What can hang from each mark
z_409: z_152 z_534
z_443: z_152 z_273
z_22: z_152
z_152: z_296 z_443 z_855
z_273: z_409 z_443 z_952
z_296: z_152

Each row was made from one small tree. Brackets hold a mark, then the marks that hang from it, in the order of their numbers. Every link used is in the known rows. Write each row's tree.
Known rows
(z_273 z_409 z_952): [-0.52 -0.27 -0.19 -0.91  2.83 -0.32 -3.96  2.38  3.26  4.27  2.11  0.36
  1.38 -3.16 -1.98  4.37 -0.36  5.76 -1.57  0.11 -2.23]
(z_273 z_443 z_952): [ 0.39 -0.40 -1.52 -1.43  1.73 -0.04 -3.42  3.34  2.96  5.30  2.65  1.36
  1.32 -3.48 -2.44  3.39 -0.91  5.71 -1.51  1.59 -3.63]
(z_409 (z_152 z_296 (z_443 z_273)) z_534): [ 1.74 -0.05  3.14  1.26  3.09 -0.48 -2.29 -0.53 -0.85  4.60  1.07  0.64
  0.65  0.54 -0.29  1.32 -0.76  0.90 -3.06 -2.04 -3.25]
(z_22 (z_152 z_296 (z_443 z_273) z_855)): [ 0.98 -1.51  4.31 -0.26  1.53  0.07 -2.50 -2.35 -3.75  2.49  2.50  0.77
 -1.50  1.43 -2.86  0.92 -0.41 -0.30 -3.29 -0.05 -2.76]
(z_296 (z_152 (z_443 (z_273 z_409)) z_855)): [-0.13 -0.42 -0.25  0.41  5.45 -0.57 -3.78 -1.32 -0.92  1.10  0.93  0.96
 -0.48  0.49 -1.91  2.02 -0.85  3.44 -2.93  0.94 -1.43]
(z_296 (z_152 z_443)): [ 1.50 -0.17 -1.54 -0.43 -0.28 -0.65 -3.29  2.82  0.50  2.49  2.10  0.70
  0.52 -2.17 -0.62  2.00 -0.73  3.23 -2.31 -0.44 -2.68]
(z_152 z_296 z_443): [ 1.49 -0.97  0.42 -0.63  1.26 -0.63 -3.33  1.41 -0.78  3.21  1.95  0.51
 -0.66 -1.58 -0.99  1.57 -0.52  0.75 -2.10 -0.23 -3.15]
(z_22 (z_152 z_296 z_443)): [ 1.98 -0.94  2.42 -0.58 -0.63 -0.05 -2.55  0.95 -1.61  3.58  3.11  0.29
 -0.55 -0.35 -1.23  1.85  0.15  0.48 -2.49 -1.46 -2.96]
(z_152 z_296 (z_443 (z_273 z_409)) z_855): [-0.16 -1.18  1.70  0.17  6.81 -0.57 -3.84 -2.75 -2.25  1.84  0.83  0.78
 -1.60  1.15 -2.37  1.65 -0.58  0.91 -2.75  1.31 -1.88]
(z_152 z_296 (z_443 (z_273 z_952)) z_855): [-0.74 -1.73  2.42 -0.95  2.90 -0.08 -2.90 -1.30 -1.94  2.81  1.53  1.07
 -1.45 -1.33 -3.06  1.64 -0.79  1.27 -2.57  0.96 -2.44]
(z_273 z_409): [ 0.73 -0.13 -0.40 -0.32  3.49 -0.70 -4.43  1.83  2.38  3.62  1.92  0.32
  1.19 -1.58 -1.53  3.53 -0.59  4.35 -1.94  0.36 -2.57]
(z_409 z_152 z_534): [ 2.62  0.51  2.32  0.40  0.45 -0.37 -2.66  2.14  3.09  5.01  1.71  0.01
  2.81 -1.22 -0.09  2.29 -0.59  4.14 -2.60 -2.14 -3.29]
(z_273 (z_409 z_534) z_952): [ 0.16  0.44  1.03 -0.57  3.53 -0.21 -3.18  2.35  3.79  4.40  1.48  0.25
  2.17 -2.66 -1.46  4.69  0.04  6.20 -1.57 -1.70 -2.22]
(z_409 z_534): [ 2.00  0.22  1.09 -0.55  0.59 -0.57 -3.13  2.82  2.21  4.06  2.02  0.39
  1.96 -2.18 -1.26  2.86 -0.70  3.87 -2.10 -1.58 -3.58]
(z_409 (z_152 z_296 z_855) z_534): [ 2.51 -0.58  4.60  0.02  1.56 -0.01 -1.68 -0.70  0.90  3.12  0.73 -0.26
  1.06  0.49 -0.22  1.04 -0.26  2.42 -2.74 -1.67 -2.63]
(z_273 (z_443 (z_152 z_296)) z_952): [ 0.02 -0.54 -0.27 -0.12  1.81  0.38 -3.04  1.74  0.92  4.22  1.96  1.32
  0.33 -2.11 -1.57  3.11 -0.73  2.60 -1.55  0.64 -3.21]
(z_22 (z_152 (z_443 z_273))): [ 1.14 -0.40  2.17  0.09  0.39 -0.34 -3.44  0.61 -1.47  4.42  3.54  1.03
  0.24 -0.22 -2.69  2.21 -0.71  1.42 -3.10 -0.53 -3.45]
(z_152 z_296 (z_443 (z_273 z_409 z_952))): [-1.32 -0.88  0.61 -0.11  5.53 -0.39 -3.71 -0.23 -0.67  3.89  1.31  0.99
 -0.73 -1.32 -2.20  3.41 -0.45  2.53 -2.11  0.19 -2.14]
(z_296 (z_152 (z_443 z_273) z_855)): [ 0.53 -0.79  0.23 -0.13  2.09 -0.53 -3.18 -0.45 -1.49  1.46  1.58  1.12
 -0.49 -0.41 -2.20  1.11 -1.31  2.34 -3.12  0.94 -2.36]
(z_296 (z_152 z_855)): [ 1.24 -0.81  0.26 -0.98 -0.17 -0.29 -2.89  1.39  0.85  1.32  1.65  0.35
  0.51 -1.54 -1.49  1.73 -0.89  4.08 -2.48  0.41 -2.40]
(z_273 z_443): [ 1.65 -0.27 -1.73 -0.87  2.23 -0.43 -3.85  2.87  2.09  4.61  2.64  1.26
  1.18 -1.85 -2.01  2.42 -1.16  4.36 -1.87  1.80 -3.96]

Write each row's tree
[ 0.36 -0.41  2.70  0.83  5.63 -0.38 -3.91 -1.98  1.20  3.37  1.18  0.38
  1.09  1.10 -1.94  2.05 -1.06  3.77 -3.22  1.17 -2.03] | (z_443 (z_273 (z_409 (z_152 z_855))))
[ 0.42 -1.56  2.21 -0.34  3.50 -0.50 -3.36 -1.82 -2.82  2.18  1.30  0.98
 -1.55  0.17 -2.54  0.78 -1.07 -0.02 -2.91  1.20 -2.86] | (z_152 z_296 (z_443 z_273) z_855)
[ 2.67 -0.39  4.07  0.29  2.69 -0.11 -1.82 -1.21 -0.19  2.82  0.75 -0.07
  0.37  0.66  0.04  0.47 -0.06  1.32 -2.92 -1.76 -2.29] | (z_409 (z_152 z_296 z_443 z_855) z_534)
[-0.74 -0.97  0.57 -0.76  1.56 -0.12 -2.86  0.09 -0.62  2.14  1.67  1.19
 -0.40 -1.94 -2.60  2.05 -1.03  3.63 -2.78  0.74 -1.95] | (z_296 (z_152 (z_443 (z_273 z_952)) z_855))
[ 1.36 -1.43  1.87 -1.00  2.30 -0.38 -3.08 -0.51 -1.45  1.80  1.45  0.42
 -1.19 -0.63 -1.60  0.70 -0.43  0.55 -2.43  0.68 -2.54] | (z_152 z_296 z_443 z_855)
[ 1.40 -0.60 -0.19 -0.78  0.72 -0.40 -3.00  0.84 -0.13  1.11  1.63  0.54
 -0.18 -1.29 -1.22  1.13 -0.63  2.93 -2.63  0.43 -2.04] | (z_296 (z_152 z_443 z_855))
[ 0.66 -0.54  0.40  0.66  6.59  0.13 -3.70 -1.68 -0.17  1.85  0.76  0.92
 -0.49  1.42 -1.50  2.29 -0.42  2.10 -2.06  1.77 -1.94] | (z_273 z_409 (z_443 (z_152 z_296 z_855)))
[ 0.42  0.72 -0.85 -0.57  5.85 -0.06 -3.05  2.34  4.02  5.10  1.63  1.05
  2.14 -2.05 -1.74  4.57 -0.13  7.25 -1.33 -0.25 -2.51] | (z_273 (z_409 z_534) z_443 z_952)
[ 2.66  0.25  3.38  0.30  2.38 -0.26 -2.55 -0.37  1.35  3.30  1.17  0.15
  1.48 -0.18 -0.44  0.69 -0.25  2.64 -3.01 -1.15 -2.42] | (z_409 (z_152 z_443 z_855) z_534)
[-0.02 -1.06  1.23 -0.49  2.62  0.62 -2.85 -0.24  0.13  2.84  1.50  1.18
 -0.36 -1.08 -2.18  2.21 -0.60  2.42 -1.90  1.47 -2.58] | (z_273 (z_443 (z_152 z_296 z_855)) z_952)
[ 1.96 -0.78  3.12 -0.91  0.03  0.04 -2.96 -0.18 -0.85  2.62  3.16  0.37
 -0.07 -0.08 -2.35  1.23  0.00  1.75 -2.95 -0.15 -2.59] | (z_22 (z_152 z_443 z_855))
[ 0.91 -1.14  2.76  0.13  0.82 -0.01 -3.26 -0.80 -0.95  1.49  1.28  0.39
 -0.46 -0.19 -1.47  1.44 -0.69  0.04 -2.48  0.10 -2.60] | (z_443 (z_152 z_296 z_855))
[-0.85 -1.25  1.09 -0.67  1.98 -0.30 -3.20  0.68 -1.28  4.22  1.91  1.10
 -0.81 -2.27 -2.44  2.49 -0.89  1.47 -2.28  0.18 -3.06] | (z_152 z_296 (z_443 (z_273 z_952)))
[ 1.00  1.02  0.31  0.35  5.67  0.23 -2.67  1.75  4.89  5.98  1.48  0.62
  2.97 -1.17 -0.56  4.00 -0.06  7.40 -1.81 -0.73 -2.34] | (z_273 (z_409 z_152 z_534) z_443 z_952)
[ 1.02 -1.24  3.43  0.52  3.40 -0.30 -2.89 -2.34 -1.95  3.05  1.18  0.64
 -0.76  1.07 -1.43  0.13 -0.96  0.15 -3.40  0.65 -2.65] | (z_409 (z_152 z_296 (z_443 z_273) z_855))
[-0.04 -1.27  3.16  0.74  2.07 -0.12 -3.47 -2.12 -2.39  1.84  1.13  0.92
 -0.80  0.68 -2.43  1.44 -1.35 -0.49 -2.99  0.66 -2.93] | (z_443 (z_152 z_296 z_855) z_273)
[ 1.46 -0.60  1.12  0.27  6.81  0.12 -2.99 -1.48  1.31  3.21  0.87  0.44
  0.26  1.75 -0.77  1.51 -0.31  3.92 -2.38  1.73 -2.03] | (z_273 (z_409 (z_152 z_296 z_855)) z_443)
[ 0.58 -1.09  0.85 -0.03  2.58 -0.74 -3.56  0.18 -2.16  3.59  1.82  1.13
 -0.95 -0.72 -1.96  1.64 -1.17  0.14 -2.59  0.31 -3.46] | (z_152 z_296 (z_443 z_273))
[ 0.45 -0.93  1.43 -0.33  3.30 -0.66 -4.04 -0.91 -1.35  2.65  2.01  1.12
 -0.44 -0.59 -3.04  1.09 -1.31  1.38 -3.03  1.70 -3.06] | (z_152 (z_443 z_273) z_855)
[ 2.74  0.08  2.75  0.60  1.79 -0.34 -2.04  0.77  0.56  4.20  1.13  0.07
  1.01 -0.27  0.68  1.35 -0.13  1.53 -2.60 -2.61 -2.91] | (z_409 (z_152 z_296 z_443) z_534)
[-0.56 -0.86  2.69  1.31  5.53 -0.18 -3.99 -3.03 -1.78  1.49  0.58  0.75
 -0.74  1.63 -2.22  2.40 -0.91  0.50 -2.83  0.73 -1.89] | (z_443 (z_152 z_296 z_855) (z_273 z_409))
[-1.39 -0.71  1.19 -0.45  6.26 -0.29 -4.13 -1.32  0.19  2.89  1.51  1.03
 -0.27 -1.12 -3.30  2.84 -0.59  3.72 -2.52  1.55 -1.60] | (z_152 (z_443 (z_273 z_409 z_952)) z_855)
[ 0.08  0.31  2.46  2.04  5.09 -0.41 -3.41 -1.15 -0.56  3.06  0.46  0.76
  0.68  1.13 -1.04  3.63 -0.66  1.26 -2.47 -1.93 -2.57] | (z_443 (z_152 z_296) (z_273 (z_409 z_534)))
[ 1.26  0.69  0.29  1.41  6.14 -0.05 -3.09  0.17  1.00  3.38  0.70  0.96
  0.97  0.93 -0.35  3.43 -0.22  2.83 -1.74 -0.98 -2.55] | (z_273 (z_409 z_534) (z_443 (z_152 z_296)))
[ 1.73 -1.59  4.30 -1.09 -0.77  0.30 -2.20 -0.50 -1.27  2.42  2.68 -0.01
 -0.51  0.39 -2.18  1.56 -0.02  1.47 -2.65 -0.57 -2.73] | (z_22 (z_152 z_296 z_855))
[ 0.51  0.48  1.12  0.73  5.30 -0.77 -3.82  0.55  1.47  4.04  1.31  0.75
  1.68 -0.30 -1.93  3.82 -0.87  4.25 -2.43 -0.90 -2.93] | (z_443 (z_273 (z_409 z_534)))
[-1.30 -1.49  3.37  0.17  1.46  0.27 -3.11 -1.59 -1.51  2.54  1.28  0.96
 -0.63 -0.92 -2.91  2.35 -1.09  0.75 -2.66  0.53 -2.60] | (z_443 (z_152 z_296 z_855) (z_273 z_952))
[-0.67 -0.63  0.19 -0.62  1.75 -0.47 -3.86  1.50  0.23  4.71  2.47  1.33
  0.36 -3.02 -2.89  2.87 -1.15  2.90 -2.39  0.55 -3.16] | (z_152 (z_443 (z_273 z_952)))
